Every row comes from one small tree of marks. The marks that hang from a mark follow it in brackets, in the order of their numbers. Every link used is in the known rows. Which tree was each row made from?
Known rows:
J114(J547): |  2.731 |  0.109 |  0.149 |  0.503 | -2.301 |  0.382 |  0.938 |  0.888 |  1.370 | -1.015 |  1.107 |  2.664 |  0.802 | -1.376 | -0.951 |  1.608 | -2.505 | -0.906 | -0.330 |
J717(J547(J173)): |  2.856 |  3.361 | -1.757 |  0.304 | -2.295 |  0.484 | -1.468 |  0.358 |  0.814 | -1.840 | -0.397 |  2.249 |  0.069 |  0.188 | -1.225 |  1.098 | -3.118 | -0.196 | -1.229 |
J458(J899(J806)): | -1.705 |  1.693 |  1.472 |  1.020 | -0.324 |  2.947 |  0.777 | -0.903 |  0.677 |  0.052 |  3.000 |  0.811 |  0.004 | -2.159 |  0.672 |  2.538 |  1.896 |  1.174 |  1.040 |
J806(J155(J547(J899))): |  0.521 |  1.299 |  2.235 | -0.780 | -1.176 |  0.023 | -1.352 | -1.913 | -1.106 |  0.501 |  3.201 |  3.420 |  0.597 | -3.890 | -0.488 |  1.919 |  0.023 | -1.616 |  0.903 |
J114(J547(J899(J806))): |  1.784 |  1.239 |  0.769 |  0.564 | -2.095 |  1.297 |  2.568 |  0.326 |  1.541 | -1.047 |  1.810 |  3.737 |  1.277 | -1.604 |  0.219 |  0.926 | -2.040 |  0.430 |  1.948 |
J899(J806(J155(J547))): | -0.338 |  3.381 | -0.051 |  0.469 | -0.366 |  2.407 | -1.876 | -1.817 | -0.869 | -0.731 |  2.670 |  4.034 |  1.289 | -3.482 | -0.178 |  1.895 | -0.715 |  0.448 |  2.633 |
J458(J806(J155(J547)) J899): | -1.955 |  0.533 |  3.140 | -0.712 | -0.533 |  2.848 | -1.532 | -2.113 |  0.879 |  1.672 |  5.369 |  0.047 | -0.937 | -5.679 | -0.008 |  4.203 |  2.583 |  0.929 |  0.980 |
J114(J547(J155 J899)): |  2.511 | -0.812 |  1.430 | -0.733 | -2.090 |  0.016 |  1.892 |  0.573 |  1.679 | -1.063 |  2.052 |  5.272 |  0.567 | -3.517 | -0.676 |  1.614 | -1.715 | -0.568 |  1.519 |
J547(J155 J899): | -0.223 | -0.625 |  2.266 | -1.230 | -0.640 |  0.068 |  0.860 |  0.004 | -0.231 | -0.959 |  2.442 |  5.221 |  0.608 | -4.244 |  0.216 |  0.588 |  0.871 | -0.522 |  2.048 |
J114(J547(J155 J173(J458) J899)): |  2.524 |  0.438 | -0.069 | -0.074 | -2.192 | -0.306 |  3.309 | -0.242 |  1.647 | -2.226 |  0.731 |  5.907 |  0.001 | -3.064 | -1.154 |  1.529 | -1.747 | -0.493 |  1.690 |
J717(J547(J155)): |  3.041 |  2.248 | -0.952 | -1.028 | -1.863 |  0.773 | -3.102 |  0.466 |  1.030 | -1.284 |  0.860 |  3.084 | -0.196 | -2.479 | -1.141 |  2.496 | -2.312 | -0.633 | -0.457 |
J155(J547(J173)): |  1.564 |  0.821 |  0.620 |  1.563 | -1.116 | -0.661 |  1.109 | -0.833 |  0.682 | -2.410 |  1.489 |  4.188 |  0.664 | -0.412 | -1.526 |  1.582 | -2.258 | -0.925 | -0.667 |
J899(J806): | -0.761 |  2.905 | -0.734 |  1.371 | -0.219 |  2.671 | -0.487 | -0.159 | -0.475 | -1.602 |  1.505 |  2.935 |  1.617 | -1.616 |  0.423 |  0.590 | -0.580 |  1.056 |  2.103 |
J547(J155 J173(J458) J899): | -0.199 |  1.210 |  0.006 | -0.108 | -0.744 | -0.449 |  2.844 | -1.109 | -0.254 | -2.741 |  0.667 |  6.157 | -0.252 | -3.617 | -0.384 |  0.531 |  0.864 | -0.366 |  2.385 |
J173(J458): |  0.069 |  2.808 | -1.677 |  1.269 | -0.923 |  0.819 |  0.413 | -0.564 | -0.361 | -1.526 |  0.426 |  0.116 | -0.188 | -1.321 |  0.211 |  1.828 |  0.963 | -1.316 | -0.411 |
J114(J547(J155 J173(J806))): |  2.882 | -0.162 | -0.558 |  0.397 | -1.901 |  0.825 |  0.925 |  0.323 |  1.152 | -3.398 |  0.260 |  6.147 |  0.225 | -3.244 | -2.194 |  1.642 | -3.314 |  0.296 |  1.711 |
J547(J173(J458) J899): | -0.539 |  2.411 | -0.158 |  1.196 | -1.226 | -0.104 |  3.831 | -0.865 | -0.461 | -2.213 |  0.245 |  3.023 |  0.268 | -0.579 |  0.453 | -0.420 |  0.576 | -0.213 |  1.030 |
J114(J547(J173(J806(J155)) J899)): |  1.985 |  0.970 |  0.502 |  0.475 | -2.448 |  1.029 |  2.428 | -0.215 |  0.570 | -2.215 |  0.837 |  4.529 |  0.605 | -2.070 | -0.941 |  0.550 | -2.623 |  0.522 |  2.035 |
J899(J806(J155(J547(J173)))): | -0.322 |  3.376 | -0.285 |  0.728 | -0.426 |  2.185 | -1.374 | -1.945 | -0.936 | -1.162 |  2.186 |  4.665 |  1.301 | -3.229 | -0.545 |  1.576 | -1.037 |  0.580 |  2.812 |
J899(J806(J155(J547(J173(J458))))): | -0.269 |  4.212 | -1.023 |  0.956 | -0.375 |  2.231 | -1.047 | -2.277 | -0.854 | -1.398 |  1.912 |  4.210 |  0.888 | -3.285 | -0.356 |  1.926 | -0.604 |  0.403 |  2.795 |

Write each row's tree:
|  1.792 |  2.389 | -0.765 |  1.256 | -2.159 |  1.008 |  3.983 | -0.445 |  1.522 | -2.240 |  0.583 |  4.366 |  0.677 | -1.090 | -0.283 |  0.842 | -2.035 |  0.597 |  2.161 | => J114(J547(J173(J458) J899(J806)))
| -0.729 |  0.888 | -0.640 |  0.057 | -0.239 |  0.975 |  0.756 | -1.267 |  0.572 | -2.288 |  1.303 |  4.289 | -1.192 | -4.878 | -1.272 |  2.583 |  1.501 |  0.318 |  1.623 | => J547(J155 J173(J458(J806 J899)))
|  0.517 |  1.436 |  1.786 | -0.568 | -1.237 | -0.315 | -0.679 | -2.082 | -1.149 | -0.170 |  2.471 |  4.305 |  0.508 | -3.553 | -0.975 |  1.485 | -0.493 | -1.411 |  0.945 | => J806(J155(J547(J173 J899)))
| -0.946 |  1.101 |  1.835 | -0.748 | -0.687 |  1.895 | -1.983 | -1.305 | -0.215 |  0.319 |  4.150 |  1.919 |  0.499 | -4.973 |  0.000 |  1.921 |  0.525 |  0.431 |  1.864 | => J458(J806(J155(J547(J899))))
|  2.550 | -0.638 |  0.958 | -0.406 | -2.191 | -0.498 |  2.921 |  0.265 |  1.542 | -1.975 |  1.157 |  6.593 |  0.549 | -2.972 | -1.339 |  0.968 | -2.312 | -0.276 |  1.659 | => J114(J547(J155 J173 J899))
| -0.180 |  3.420 | -2.071 |  1.502 | -0.917 |  1.827 | -0.075 | -1.526 | -1.692 | -3.550 | -0.605 |  2.767 | -0.300 | -2.290 | -1.004 |  0.921 | -0.416 |  0.308 |  1.609 | => J547(J173(J458 J806(J155)))
| -0.136 |  4.285 | -0.935 |  1.325 | -0.919 |  3.056 | -0.729 | -2.604 | -1.182 | -2.798 |  1.247 |  1.443 | -0.836 | -3.692 |  0.072 |  2.795 |  0.295 |  0.236 |  2.394 | => J173(J458 J806(J155(J547(J899))))
| -0.981 |  3.410 | -0.403 |  1.088 | -1.106 |  1.651 |  2.286 | -1.859 | -1.565 | -3.120 |  0.171 |  3.293 | -0.147 | -2.293 |  0.251 |  0.001 |  0.442 |  0.828 |  2.804 | => J547(J173(J458 J806(J155)) J899)
| -0.773 |  1.279 |  0.639 | -0.062 | -0.288 |  0.777 |  2.231 | -0.798 | -0.390 | -2.759 |  1.411 |  8.032 |  1.069 | -3.755 | -0.286 | -0.317 | -0.274 |  1.328 |  4.229 | => J547(J155 J173 J899(J806))
|  0.782 |  1.311 |  1.479 |  1.816 | -1.188 |  0.588 |  2.481 | -1.217 |  0.525 | -3.256 |  1.815 |  4.572 |  0.583 | -0.668 | -0.640 |  0.981 | -2.035 |  0.434 |  1.265 | => J155(J547(J173(J806) J899))
| -1.220 |  2.892 |  0.595 |  0.426 | -0.758 |  1.161 |  1.957 | -1.396 | -1.288 | -1.510 |  1.363 |  5.234 |  1.358 | -2.151 |  0.321 | -0.922 | -0.071 |  1.078 |  3.357 | => J547(J173 J899(J806(J155)))
|  1.773 |  4.643 | -0.878 | -0.202 | -2.166 |  1.449 | -0.659 | -0.815 |  0.435 | -1.368 |  0.557 |  3.504 |  0.443 | -1.050 | -0.207 |  0.795 | -2.435 |  0.863 |  1.341 | => J717(J547(J173 J899(J806(J155))))
|  0.895 |  1.451 |  1.018 | -0.325 | -1.134 | -0.227 | -1.850 | -1.909 | -1.201 | -0.376 |  2.152 |  4.116 |  0.423 | -3.580 | -1.623 |  1.909 | -0.867 | -1.632 |  0.309 | => J806(J155(J547(J173)))
| -1.366 |  2.063 |  1.694 |  0.625 | -0.474 |  2.503 |  0.254 | -2.143 |  0.296 |  0.222 |  3.347 |  2.233 | -0.191 | -3.304 | -0.078 |  3.146 |  1.527 |  0.866 |  1.444 | => J458(J899(J806(J155(J547(J173)))))
|  0.003 |  0.815 | -0.693 |  0.240 | -0.449 |  0.103 |  1.165 | -1.256 |  0.200 | -2.463 |  0.551 |  4.758 | -1.103 | -3.971 | -1.430 |  2.406 |  1.179 | -0.552 |  1.004 | => J547(J155 J173(J458(J899)))
| -0.845 |  1.880 |  0.962 |  0.614 | -1.111 |  1.431 |  1.570 | -1.079 | -1.755 | -2.657 |  0.770 |  4.215 |  0.616 | -2.203 | -0.124 | -0.880 | -0.403 |  1.113 |  2.830 | => J547(J173(J806(J155)) J899)
| -1.466 |  1.975 |  2.004 |  0.417 | -0.419 |  2.745 | -0.186 | -2.076 |  0.358 |  0.644 |  3.723 |  1.613 | -0.199 | -3.525 |  0.266 |  3.403 |  1.846 |  0.648 |  1.390 | => J458(J899(J806(J155(J547))))
|  2.474 |  2.035 | -1.576 |  1.115 | -2.281 |  1.316 |  1.238 | -0.540 |  0.692 | -2.818 | -0.171 |  3.554 | -0.077 | -2.181 | -1.562 |  1.822 | -2.642 | -0.067 |  1.087 | => J114(J547(J173(J458 J806(J155))))
|  1.798 |  4.356 | -1.458 |  0.173 | -2.291 |  1.120 |  0.319 | -0.444 |  1.271 | -1.796 |  0.340 |  1.648 | -0.354 | -0.520 |  0.045 |  1.260 | -1.772 |  0.624 |  0.278 | => J717(J547(J173(J458(J806)) J899))
|  2.120 |  0.518 |  0.328 | -0.001 | -1.809 |  0.584 |  2.852 | -0.091 |  1.533 | -2.273 |  1.250 |  7.246 |  0.841 | -3.164 | -1.032 |  0.955 | -2.461 |  0.667 |  3.026 | => J114(J547(J155 J173 J899(J806)))
|  0.506 |  1.825 |  1.840 |  1.326 | -0.862 |  0.923 |  1.812 | -1.190 |  0.899 | -1.465 |  3.073 |  3.930 |  1.169 | -1.091 |  0.352 |  1.539 | -1.295 |  0.112 |  1.381 | => J155(J547(J899(J806)))
| -0.942 |  1.144 |  1.575 | -0.549 | -0.748 |  1.661 | -1.508 | -1.412 | -0.276 | -0.123 |  3.720 |  2.627 |  0.500 | -4.687 | -0.355 |  1.604 |  0.237 |  0.540 |  1.907 | => J458(J806(J155(J547(J173 J899))))
|  2.523 |  0.992 | -0.616 |  0.783 | -2.290 |  1.128 |  0.783 | -0.033 |  0.527 | -2.487 |  0.272 |  4.173 |  0.460 | -2.005 | -1.814 |  1.204 | -3.227 |  0.159 |  1.118 | => J114(J547(J173(J806(J155))))
|  1.328 |  1.252 |  0.329 |  2.056 | -1.028 |  0.687 |  0.837 | -1.014 |  0.435 | -3.535 |  1.260 |  4.158 |  0.500 | -0.636 | -1.501 |  1.654 | -2.615 |  0.032 |  0.318 | => J155(J547(J173(J806)))
|  1.992 |  3.300 | -0.335 | -0.872 | -1.713 |  1.716 | -1.403 | -0.144 |  1.166 | -1.292 |  1.557 |  4.188 |  0.235 | -2.623 |  0.120 |  1.802 | -1.914 |  0.757 |  1.825 | => J717(J547(J155 J899(J806)))
|  0.548 |  1.929 |  1.267 |  1.709 | -0.919 |  0.363 |  2.799 | -1.441 |  0.823 | -2.417 |  2.189 |  5.265 |  1.103 | -0.635 | -0.311 |  0.906 | -1.854 |  0.419 |  1.579 | => J155(J547(J173 J899(J806)))
| -0.814 |  3.094 | -0.409 |  0.313 | -0.781 |  1.816 | -0.354 | -1.864 | -0.021 | -0.544 |  2.567 |  0.500 | -0.483 | -3.902 |  0.505 |  2.715 |  1.582 | -0.373 |  1.410 | => J173(J458(J806(J155(J547(J899)))))
| -0.510 |  4.212 | -1.945 |  1.132 | -0.782 |  3.447 | -1.856 | -1.881 | -1.882 | -2.720 |  0.456 |  0.607 | -0.782 | -3.861 |  0.009 |  2.395 |  0.687 |  0.173 |  2.104 | => J173(J458 J806(J155))
|  1.203 |  2.388 | -0.649 |  2.427 | -1.070 |  0.820 |  1.352 | -1.568 |  0.602 | -3.809 |  0.817 |  3.541 | -0.051 | -0.733 | -1.295 |  2.233 | -2.047 | -0.140 |  0.347 | => J155(J547(J173(J458 J806)))
| -1.894 |  2.030 |  1.674 |  0.222 | -0.340 |  2.949 | -0.384 | -1.606 | -0.078 |  0.860 |  3.356 |  1.155 | -0.132 | -3.585 |  0.493 |  2.882 |  2.328 |  0.841 |  1.463 | => J458(J899(J806(J155)))
| -0.435 |  2.148 | -1.021 |  1.574 | -0.975 |  0.426 |  2.078 | -1.033 | -0.039 | -1.925 |  0.142 |  1.624 | -0.633 | -0.867 | -0.584 |  1.456 |  0.931 | -0.453 | -0.442 | => J547(J173(J458(J899)))
| -0.083 | -0.375 |  1.419 | -0.617 | -0.702 | -0.712 |  2.208 | -0.312 | -0.465 | -2.286 |  1.219 |  7.099 |  0.513 | -3.432 | -0.726 | -0.298 |  0.009 | -0.076 |  2.367 | => J547(J155 J173 J899)
|  2.586 |  0.720 | -0.734 |  1.320 | -2.248 |  1.087 |  1.604 |  0.488 |  1.022 | -3.036 |  0.016 |  3.987 |  0.581 | -1.112 | -1.624 |  0.962 | -3.547 |  0.420 |  0.767 | => J114(J547(J173(J806)))
| -0.154 |  1.958 | -0.723 |  1.045 | -0.907 |  1.563 | -0.765 | -0.780 | -1.802 | -3.081 | -0.038 |  3.644 |  0.450 | -2.232 | -1.353 |  0.110 | -1.307 |  0.554 |  1.463 | => J547(J173(J806(J155)))
|  0.933 |  1.868 |  0.833 |  1.666 | -1.291 | -0.526 |  3.197 | -1.641 |  0.911 | -2.410 |  1.656 |  3.958 |  0.223 | -0.511 | -0.475 |  1.536 | -1.069 | -0.704 |  0.291 | => J155(J547(J173(J458) J899))
|  2.463 |  2.294 |  0.230 | -1.319 | -2.046 |  0.658 | -1.407 |  0.210 |  1.072 | -1.021 |  1.419 |  3.512 | -0.105 | -2.356 | -0.228 |  1.803 | -1.727 | -0.187 |  0.441 | => J717(J547(J155 J899))
|  0.379 |  1.974 |  0.929 | -0.155 | -1.109 |  0.213 | -1.043 | -2.582 | -0.724 | -0.097 |  2.472 |  3.079 | -0.387 | -3.840 | -1.235 |  3.002 |  0.433 | -1.563 |  0.199 | => J806(J155(J547(J173(J458(J899)))))
| -0.345 |  0.361 |  0.950 |  0.077 | -0.585 |  1.037 |  1.836 | -0.527 | -0.822 | -3.939 |  0.806 |  7.081 |  0.269 | -3.842 | -0.750 | -0.252 | -0.543 |  1.309 |  3.654 | => J547(J155 J173(J806) J899)
| -0.412 |  1.824 | -0.393 |  0.580 | -0.597 |  1.332 |  2.545 | -1.306 | -0.648 | -4.337 |  0.271 |  6.168 | -0.508 | -3.916 | -0.411 |  0.639 |  0.265 |  1.014 |  3.743 | => J547(J155 J173(J458 J806) J899)
|  2.332 |  0.306 |  0.677 |  0.560 | -2.495 | -0.243 |  3.522 |  0.443 |  1.332 | -1.590 |  0.734 |  4.402 |  0.854 | -0.838 | -0.754 |  0.270 | -2.515 | -0.198 |  0.668 | => J114(J547(J173 J899))
| -0.857 |  0.971 |  1.444 | -0.632 | -0.149 |  1.535 |  0.853 | -0.510 | -0.215 | -1.460 |  2.751 |  6.180 |  1.096 | -4.452 |  0.687 |  0.662 |  0.676 |  0.835 |  4.038 | => J547(J155 J899(J806))
|  1.066 |  0.872 |  1.826 |  1.350 | -1.257 | -0.654 |  2.766 | -1.080 |  0.741 | -2.124 |  2.046 |  4.584 |  0.786 | -0.392 | -0.662 |  0.922 | -1.645 | -0.595 |  0.234 | => J155(J547(J173 J899))
| -0.848 |  1.206 |  0.096 | -0.300 | -0.536 |  0.384 |  2.491 | -1.147 |  0.102 | -2.593 |  1.355 |  5.704 | -0.280 | -4.488 | -0.219 |  0.755 |  1.147 |  0.542 |  3.084 | => J547(J155 J173(J458(J806)) J899)
| -1.207 |  3.419 | -0.927 |  2.198 | -0.663 |  4.051 |  0.804 | -1.497 | -0.101 | -2.826 |  0.939 | -0.998 | -1.562 | -2.238 |  0.617 |  3.241 |  1.831 |  1.177 |  1.222 | => J173(J458(J899) J806)
